Each row comes from the steps of one walk. Every step used is in the known rows, and no mark comes twice. Write the walk behind each row, first mark first.
Known rows
M-K-W-N: [-5.169  0.369  2.377  5.999 -2.663 -0.078  1.752  2.166 -2.098 -3.348
  2.187 -2.317 -0.121  0.494 -1.576  0.599  2.539 -0.117  0.127  2.850
  0.613]
L-N: [ 2.983 -0.165  2.310 -0.538  0.633 -0.370  1.590  3.987 -0.163 -1.628
  4.276 -2.061 -3.919 -1.539 -0.821  1.468  3.090 -1.095 -0.420  2.024
  1.135]
K-M-L-N: [ 0.035  0.728  4.074  0.874  0.577 -0.113  2.200  3.658  0.118 -2.465
  6.425 -1.472 -4.953  0.823 -2.526  1.510  3.305  0.065 -0.032 -0.022
  1.152]
D-N-L-M: [-1.060 -0.140  4.886  2.250  2.379 -0.027  3.030  3.277 -0.598  0.114
  5.844 -4.150  0.185  0.236 -2.711  0.182  4.540  0.185 -1.026  1.306
  1.100]
K-W: [-2.530 -0.093  1.851  3.485 -2.494 -0.192  1.101  3.227 -1.095 -2.573
  3.903 -2.124 -0.918 -0.733 -0.945  1.106  2.778 -1.128  0.783  2.054
  0.337]
K-W-M-L: [-5.166  0.248  1.564  5.017 -3.136  0.025  1.476  2.236  1.708 -3.630
  4.127 -2.763 -3.264  2.456 -0.900  0.350  2.730 -1.041  0.073  2.466
 -0.455]
D-N-M: [ 0.886 -0.648  1.635  3.009  2.684  2.466  1.585  2.202 -1.244 -0.427
  4.025 -4.296  5.154 -0.721 -2.272  1.344  3.664 -0.679  0.064  1.293
  1.448]
L-M-N: [ 0.188  0.412  2.903  0.992  0.719  1.213  2.612  2.709 -1.002 -3.209
  6.103 -2.038 -1.477 -1.946 -0.892  0.401  3.802  0.108 -0.578  2.478
  1.579]
N-W-M: [-1.001 -0.479 -0.467  4.560 -1.389 -0.037  0.797  0.465  0.730 -1.252
  2.606 -3.058  3.878 -0.599 -1.229  1.243  0.858 -2.441 -0.883  2.747
 -0.104]
M-L-N-W: [ 0.003 -0.588  2.027  3.256  1.572 -0.375  3.184  3.237  1.759 -0.968
  5.688 -1.127 -2.958  0.508 -0.260  1.028  4.501 -0.636 -0.720  2.158
  0.714]
M-K: [-1.077 -0.879  0.269  4.324 -1.449 -0.075  1.608  2.602 -0.642 -1.396
  3.160 -2.827  0.214  0.567 -2.986  0.634  0.894 -1.124 -0.350  3.912
  0.521]
M-N: [ 1.204  0.302  2.231  0.196  0.116  0.472  1.573  2.810 -0.976 -2.206
  4.254 -1.714  0.187 -1.950 -0.188  1.224  3.310 -0.303 -0.032  1.802
  1.369]
N-L-M: [-2.456  0.135  3.367  1.329 -0.060 -0.922  2.201  2.501  0.569 -0.992
  4.416 -2.379 -1.336  0.805 -3.633 -0.307  3.278 -0.634 -1.023  1.651
  0.733]
D-N-W: [ 0.654 -1.138  1.969  5.204  1.917  0.842  2.247  2.629 -0.980  0.698
  4.366 -3.259  4.845 -2.048 -0.482  1.755  3.137 -0.966 -0.271  1.760
  0.750]
L-M-D: [-3.461 -0.172  2.717  2.296  0.205  0.210  1.998  3.184  2.219 -2.392
  3.510 -1.808 -0.667 -3.235 -3.051 -1.202  1.260 -0.640  0.157  2.353
  0.803]
D-N: [ 0.934 -0.653  2.717  2.425  0.967  0.860  1.567  3.690 -0.796 -0.257
  4.214 -3.338  1.069 -1.544 -1.005  1.462  2.646 -0.742  0.155  1.511
  0.904]
D-N-W-M: [ 0.508 -0.843  1.069  5.426  0.872  0.966  1.643  1.318 -0.637 -0.328
  3.777 -4.838  5.475 -1.207 -0.399  1.717  2.068 -1.537 -1.003  2.367
  0.209]
N-W: [-0.838 -0.835  0.322  4.060 -0.422 -0.271  1.432  1.732  0.262 -0.417
  3.142 -1.492  3.030 -1.329 -1.390  1.295  1.859 -1.769 -0.112  2.034
  0.442]
K-M: [-0.871  0.493  2.192  1.983 -1.455  0.183  0.511  2.323 -1.436 -2.034
  4.017 -1.916  0.625 -1.253 -3.528  1.731  0.558 -1.099  0.535 -0.146
  0.882]
K-W-M: [-2.513  0.221  0.955  3.936 -3.376 -0.115  0.517  1.816 -0.516 -3.515
  3.213 -3.672 -0.015  0.017 -0.774  1.095  1.697 -1.763  0.061  2.715
 -0.204]
W-N-M: [-2.740  0.836  1.313  1.455  0.389  1.514  0.692  0.686  0.441 -2.103
  0.819 -1.565  3.520 -0.403 -2.553  0.690  2.881 -1.138 -0.026  0.296
  1.585]
K-W-N-L-M: [-6.649  1.435  5.253  2.725 -1.275 -0.757  2.375  1.825 -0.734 -2.740
  3.725 -1.800 -1.702  0.789 -2.033 -0.373  5.004  0.353 -0.437  0.546
  0.926]

Write each row's walk
[ 0.147 -0.138  2.981  0.573  0.984 -0.298  2.559  4.410  2.157 -1.824
  5.344 -1.225 -6.605  0.748 -0.812  0.798  4.089 -0.365 -0.404  1.727
  0.833]
M-L-N
[-2.106 -0.744  1.146  5.507 -0.918  0.652  2.647  2.691 -0.668 -2.401
  4.851 -3.106 -1.304  0.417 -3.673 -0.139  1.282 -0.660 -0.935  4.337
  0.663]
L-M-K
[ 1.151 -0.201  1.532  2.705  0.875  0.284  2.128  1.495 -1.359 -1.254
  4.624 -1.445  3.849 -2.522  0.230  1.437  3.608 -0.526 -0.340  2.239
  1.272]
M-N-W
[-6.817  1.078  2.998  3.231 -0.111  1.223  1.075  1.023  0.232 -3.333
  0.634 -1.755  4.284 -2.315 -2.086 -0.541  3.733 -0.145  1.058  0.580
  1.319]
K-W-N-M-D
[-4.230  0.180  4.311  1.083  0.803 -1.444  2.326  2.609  2.233 -0.974
  3.493 -2.186  0.021 -1.467 -3.959 -1.631  2.852 -0.119 -0.506  1.699
  0.742]
N-L-M-D
[-8.506  1.500  6.369  2.474 -0.513 -1.300  2.461  1.977  0.896 -2.761
  2.525 -1.756 -0.375 -1.501 -2.486 -1.689  4.422  0.853 -0.057  0.627
  0.890]
K-W-N-L-M-D
[ 0.488  0.680  2.439  3.230  0.615  0.575  1.807  0.746 -3.444 -2.067
  5.682 -1.735  5.437 -2.401 -1.313  2.137  2.860  0.056 -0.001  0.444
  1.526]
K-M-N-W
[-0.363  0.298  3.122  3.709  1.426 -0.119  2.801  2.465 -0.089 -1.663
  6.697 -1.273 -1.655  0.348 -2.017  1.697  3.699 -0.092 -0.353  0.306
  1.032]
K-M-L-N-W
[ 2.475 -0.229  1.149 -0.005  2.277  1.065  1.598  2.423 -0.488 -1.786
  3.982 -2.879  0.373 -0.624 -2.023  1.362  4.179 -0.995 -0.472  1.821
  1.601]
L-N-M
[-4.653  1.295  4.675  0.859 -0.003 -0.687  2.142  1.731  0.958 -1.605
  2.794 -1.517 -1.499  0.539 -2.807 -0.420  3.579 -0.107 -1.182  0.377
  1.232]
W-N-L-M
[-0.086 -0.126  2.167  3.716  1.532  0.993  3.281  1.484 -1.419 -2.277
  6.203 -1.801  2.271 -2.260 -0.548  0.637  4.252 -0.032 -0.914  2.860
  1.471]
L-M-N-W
[-6.193  0.772  3.720  4.919 -2.047 -1.679  2.138  1.637 -2.091 -1.897
  2.187 -2.764  1.029  2.361 -2.404  0.075  3.979  0.345 -0.554  2.231
  0.614]
M-K-W-N-L
[-6.377  1.336  5.692  0.389  0.673 -1.159  2.263  1.927  2.480 -1.507
  1.679 -1.436 -0.038 -1.623 -3.434 -1.833  3.057  0.364 -0.646  0.350
  1.195]
W-N-L-M-D
[-1.504 -0.773  4.053  5.214  2.034 -0.045  3.804  3.049 -1.973 -0.007
  6.205 -5.354  1.285  1.619 -3.935 -0.178  3.898  0.626 -1.623  3.557
  0.914]
D-N-L-M-K
[-3.270 -0.218  0.632  2.977  0.682  1.554  1.758  2.003  2.243 -1.653
  3.587 -1.547  0.699  2.191 -3.130  0.154  3.557 -0.927  0.105  1.429
  0.831]
N-M-L
[-0.942 -0.565 -0.697  4.627 -2.376  0.020  0.947  1.422 -0.281 -2.404
  2.612 -4.527  0.967  1.099 -2.856  0.700 -0.323 -1.759 -1.103  4.539
 -0.059]
W-M-K
[-4.722  0.822  2.331  1.170  1.134  1.288  0.742  0.875  1.761 -2.116
 -0.258 -1.499  4.864 -2.442 -3.036 -0.630  2.236 -0.644  0.423  0.129
  1.548]
W-N-M-D
[-3.543  1.178  3.874 -0.158 -0.627 -1.454  1.073  1.843  0.938 -0.553
  0.958 -1.075  0.094  0.372 -2.115  0.323  3.219 -0.584 -0.503 -0.332
  1.023]
W-N-L
[ 0.488  0.708  3.579 -1.331  0.707 -1.212  1.861  2.157 -1.073 -0.952
  4.337 -2.082  0.989 -0.194 -0.877  0.716  4.618  0.176 -0.613  1.228
  1.243]
M-N-L
[ 2.342 -0.701  1.610  2.167  1.428 -0.464  2.207  2.743 -0.533 -0.622
  4.735 -1.942 -0.221 -1.928 -0.276  1.715  3.510 -1.259 -0.670  2.227
  1.008]
L-N-W
[-1.860  1.196  3.602  1.168 -1.557 -1.185  1.534  0.946 -2.007 -3.020
  4.563 -4.067  1.387  0.892  0.203  0.830  5.056  0.043 -0.739  2.258
  0.516]
K-W-M-N-L
[-5.578  1.353  4.719  1.712 -1.897 -1.469  1.336  1.948 -0.844 -1.835
  1.981 -1.510  0.161  0.612 -1.259  0.435  4.496 -0.126  0.030  0.070
  0.685]
K-W-N-L
[-4.736  0.998  3.189  3.200 -2.468  0.071  1.028  2.415 -0.831 -3.037
  2.044 -1.081 -0.924 -0.914 -0.470  0.923  3.147 -0.579  0.673  0.632
  0.757]
K-W-N
[ 1.163  0.601  1.357  0.328 -0.919  0.499  0.924  1.305 -0.728 -3.293
  3.677 -3.280  0.917 -1.303  0.025  1.250  1.981 -0.856 -0.707  2.541
  0.893]
W-M-N
[ 0.569 -0.161  2.066 -0.221  2.971  0.828  1.630  2.646  1.120 -1.824
  3.070 -2.756  1.560 -2.813 -2.409  0.018  3.581 -0.552 -0.038  1.821
  1.655]
L-N-M-D
[-1.320 -1.073  2.893  5.081  2.611  0.377  2.290  2.791  0.481  0.530
  3.288 -3.056  5.956 -4.193 -1.004  0.376  2.500 -0.420  0.188  1.793
  0.682]
M-D-N-W
[-2.799 -0.463  0.423  4.222 -0.613 -0.627  0.854  0.578  2.259 -1.446
  1.307 -3.065  5.376 -2.823 -1.535 -0.070  0.139 -1.919 -0.420  2.726
 -0.087]
N-W-M-D
[ 2.000 -0.780  0.388  2.963  2.005  1.055  2.307  2.178 -1.949 -1.971
  4.199 -4.057  1.177  0.741 -3.185  1.075  3.515 -0.564 -1.125  4.024
  1.534]
L-N-M-K
[-7.393  1.084  2.568  4.716 -0.551  1.623  1.891  1.234  0.917 -3.431
  2.726 -1.115  0.350  2.323 -1.575  0.081  5.336  0.168  0.585  0.328
  1.035]
K-W-N-M-L
